Every row comes from one small tree of marks. Brackets hold a mark, then the marks that hang from it, in alphabetical order. Every link used is in the known rows. Which tree was each row made from?
Known rows
(gosu lobu): .07,-.09,.34,.15,.20,-.22,-.06,.08,-.04,.02,-.06,.12,-.19,-.02,-.03,-.06,-.19,.06,.23
(nomas lobu): .04,-.16,.16,.14,.37,-.19,-.09,-.04,-.14,.02,-.03,-.02,-.25,-.09,-.39,.08,-.16,.05,.22
(lobu (botil (mureg nomas))): .16,-.25,.19,.01,.34,-.16,-.07,-.20,.17,.05,-.36,.14,-.40,-.09,-.11,.11,-.15,-.14,.06
(gosu botil (nomas lobu)): .03,-.22,.25,.22,.38,-.28,-.13,.12,-.58,-.01,-.05,-.09,-.21,-.14,-.16,.14,-.20,.03,.24
(lobu (botil mureg)): .00,-.22,.17,.06,.17,-.13,-.01,-.12,.04,.04,-.24,.18,-.30,-.11,-.04,.07,-.17,-.05,.10
(nomas nutofov): .11,-.19,.13,.14,.18,-.18,-.09,-.06,-.10,.03,-.09,-.06,-.29,.04,-.23,-.10,-.15,-.01,.29
(lobu (botil mureg nutofov)): -.10,-.18,.07,.00,.22,-.09,.08,-.15,.15,.06,-.26,.22,-.32,-.15,.05,.01,-.13,-.11,.04
(nomas (lobu (botil mureg)) nutofov): .07,-.26,.11,-.04,.26,-.18,-.11,-.28,-.14,.04,-.07,.12,-.46,-.12,-.55,.04,-.19,-.06,.30
(botil nomas nutofov): -.06,-.08,.13,.12,.26,-.27,.04,.09,.09,.03,-.07,.17,-.13,-.05,-.09,-.04,-.12,-.14,-.07
(lobu (botil mureg (nomas nutofov))): .08,-.22,.19,.00,.12,-.28,-.07,-.11,-.03,.03,-.11,.27,-.35,-.04,-.34,-.04,-.18,-.18,.09
(mureg lobu nomas): .23,-.18,.25,.20,.43,-.14,-.20,-.19,.28,.00,-.40,-.06,-.22,-.01,-.20,.02,-.09,-.01,.19
(nomas botil): -.04,-.13,.17,.10,-.09,-.09,-.09,-.03,.03,.04,-.20,.01,-.30,.07,-.14,.03,-.19,-.03,.21
(lobu botil): .05,-.14,.18,.14,.32,-.16,-.11,.00,.05,.05,-.06,.03,-.31,-.11,.06,.07,-.15,-.02,.16
(nomas (botil mureg nutofov)): -.18,-.17,.07,-.03,-.18,-.02,.10,-.17,.12,.05,-.40,.20,-.31,.04,-.15,-.03,-.17,-.12,.07
(gosu (nomas nutofov)): .10,-.25,.15,.21,.22,-.26,-.14,.03,-.33,.02,-.12,-.08,-.19,-.06,.06,-.07,-.16,.08,.39
(gosu botil): .05,-.16,.24,.19,.21,-.17,-.03,.09,-.26,-.01,-.15,-.05,-.25,.03,-.11,.05,-.17,-.09,.06
(botil mureg nomas nutofov): -.10,-.16,.13,.03,.12,-.24,.13,-.03,.07,.02,-.26,.32,-.14,-.05,-.17,-.04,-.13,-.18,-.14
(nomas (botil mureg) lobu nutofov): .00,-.25,.11,-.07,-.14,-.10,-.08,-.30,-.19,.03,-.20,.10,-.46,.06,-.77,-.01,-.22,-.07,.34
(mureg nomas): .19,-.19,.19,.14,.38,-.19,-.11,-.04,.09,.04,-.26,-.05,-.28,.00,-.11,.06,-.12,-.07,.11
(lobu (botil mureg nomas nutofov)): -.10,-.14,.13,.00,.20,-.24,.07,-.05,.16,.05,-.18,.35,-.26,-.14,-.07,.01,-.14,-.21,-.12

Which tree is each row?
.08,-.25,.23,.00,.15,-.33,-.03,-.08,-.44,-.02,-.07,.18,-.35,.02,-.84,.02,-.21,-.24,.05	(gosu (botil mureg (nomas lobu nutofov)))
-.19,-.17,.05,-.07,-.04,-.05,.06,-.24,.02,.04,-.28,.19,-.36,-.04,-.49,.04,-.18,-.09,.14	(nomas (botil mureg nutofov) lobu)
-.03,-.11,.32,.17,.25,-.29,-.02,.20,-.37,.00,-.12,.10,-.18,-.10,.27,-.07,-.19,-.02,.17	(gosu (botil nutofov) lobu nomas)
.14,-.12,.14,.11,.55,-.11,-.18,-.25,.48,.04,-.33,.01,-.36,-.13,.00,.01,-.06,-.11,.14	(mureg (lobu (botil nutofov)) nomas)
-.01,-.23,.16,.01,.31,-.15,-.05,-.19,-.07,.04,-.12,.17,-.36,-.19,-.38,.14,-.19,-.03,.17	(nomas (lobu (botil mureg)))
-.07,-.09,.11,.08,.40,-.30,-.02,.03,-.02,.03,.04,.16,-.20,-.13,-.42,.02,-.13,-.12,-.01	(botil (nomas lobu) nutofov)
.10,-.16,.17,.09,.31,-.35,-.16,-.03,-.20,.01,.11,.08,-.28,-.03,-.68,-.02,-.17,-.10,.20	(botil (nomas lobu nutofov))
-.03,-.05,.19,.14,.38,-.21,-.12,-.08,.35,.02,-.14,.19,-.20,-.13,-.06,-.05,-.09,-.12,.03	(mureg (lobu (botil nomas nutofov)))
-.06,-.06,.13,.08,.35,-.27,-.04,.05,.17,.06,.01,.21,-.26,-.13,.00,.00,-.12,-.17,-.06	(lobu (botil nomas nutofov))
.06,-.22,.09,-.04,.38,-.13,.01,-.22,.27,.07,-.38,.17,-.42,-.13,-.03,.05,-.12,-.20,-.01	(lobu (botil (mureg nomas) nutofov))
-.15,-.09,.05,.02,.08,-.08,-.05,-.11,.04,.05,-.08,.03,-.37,-.04,-.39,.04,-.17,-.07,.20	(nomas (botil nutofov) lobu)
-.06,-.15,.19,.09,.18,-.19,.06,-.16,.24,-.01,-.40,.31,-.08,-.05,-.25,-.08,-.09,-.12,-.05	(botil (mureg lobu) nomas nutofov)
.16,-.09,.41,.11,.11,-.39,-.11,.16,-.34,-.02,.06,.18,-.30,.10,-.40,-.13,-.23,-.19,.12	(gosu (botil (nomas nutofov)) lobu)
.23,-.31,.14,.00,.19,-.18,-.05,-.25,.01,.03,-.39,.05,-.38,.05,-.40,-.05,-.14,-.13,.18	(botil (mureg (nomas nutofov)))
.18,-.21,.12,-.02,.15,-.16,-.26,-.25,-.02,.05,-.14,-.10,-.56,.07,-.70,.03,-.18,-.13,.37	(mureg (nomas botil lobu nutofov))
.05,-.23,.09,.00,.28,-.14,.08,-.19,.19,.05,-.46,.14,-.30,-.05,-.15,.00,-.11,-.16,-.02	(botil (mureg nomas) nutofov)
.27,-.29,.20,.06,.24,-.13,-.13,-.38,.16,-.01,-.53,.03,-.32,.05,-.46,-.08,-.11,-.08,.26	(botil (mureg lobu (nomas nutofov)))
.15,-.12,.23,.15,.29,-.27,-.26,-.13,.17,.00,-.07,.11,-.29,-.03,-.32,-.08,-.13,-.10,.23	(mureg (lobu (botil (nomas nutofov))))
.10,-.06,.46,.14,.17,-.37,-.06,.23,-.26,-.02,.01,.23,-.20,.05,-.21,-.02,-.23,-.16,-.02	(gosu (botil nomas) lobu)
.19,-.20,.14,.02,.02,-.13,-.21,-.18,.08,.05,-.27,-.09,-.50,.15,-.39,-.04,-.17,-.15,.30	(mureg (nomas botil nutofov))
.26,-.21,.12,.00,.55,-.24,-.29,-.23,.01,.06,.00,-.07,-.57,-.12,-.55,.07,-.15,-.12,.33	(mureg (nomas (lobu botil) nutofov))
.26,-.24,.12,.05,.46,-.24,-.22,-.19,-.08,.03,-.09,-.11,-.44,-.02,-.64,.02,-.14,-.08,.30	(mureg (nomas lobu nutofov))
.20,-.25,.25,.11,.29,-.11,-.09,-.31,.25,-.01,-.58,.09,-.21,.00,-.29,.02,-.10,-.04,.13	(botil (mureg lobu nomas))
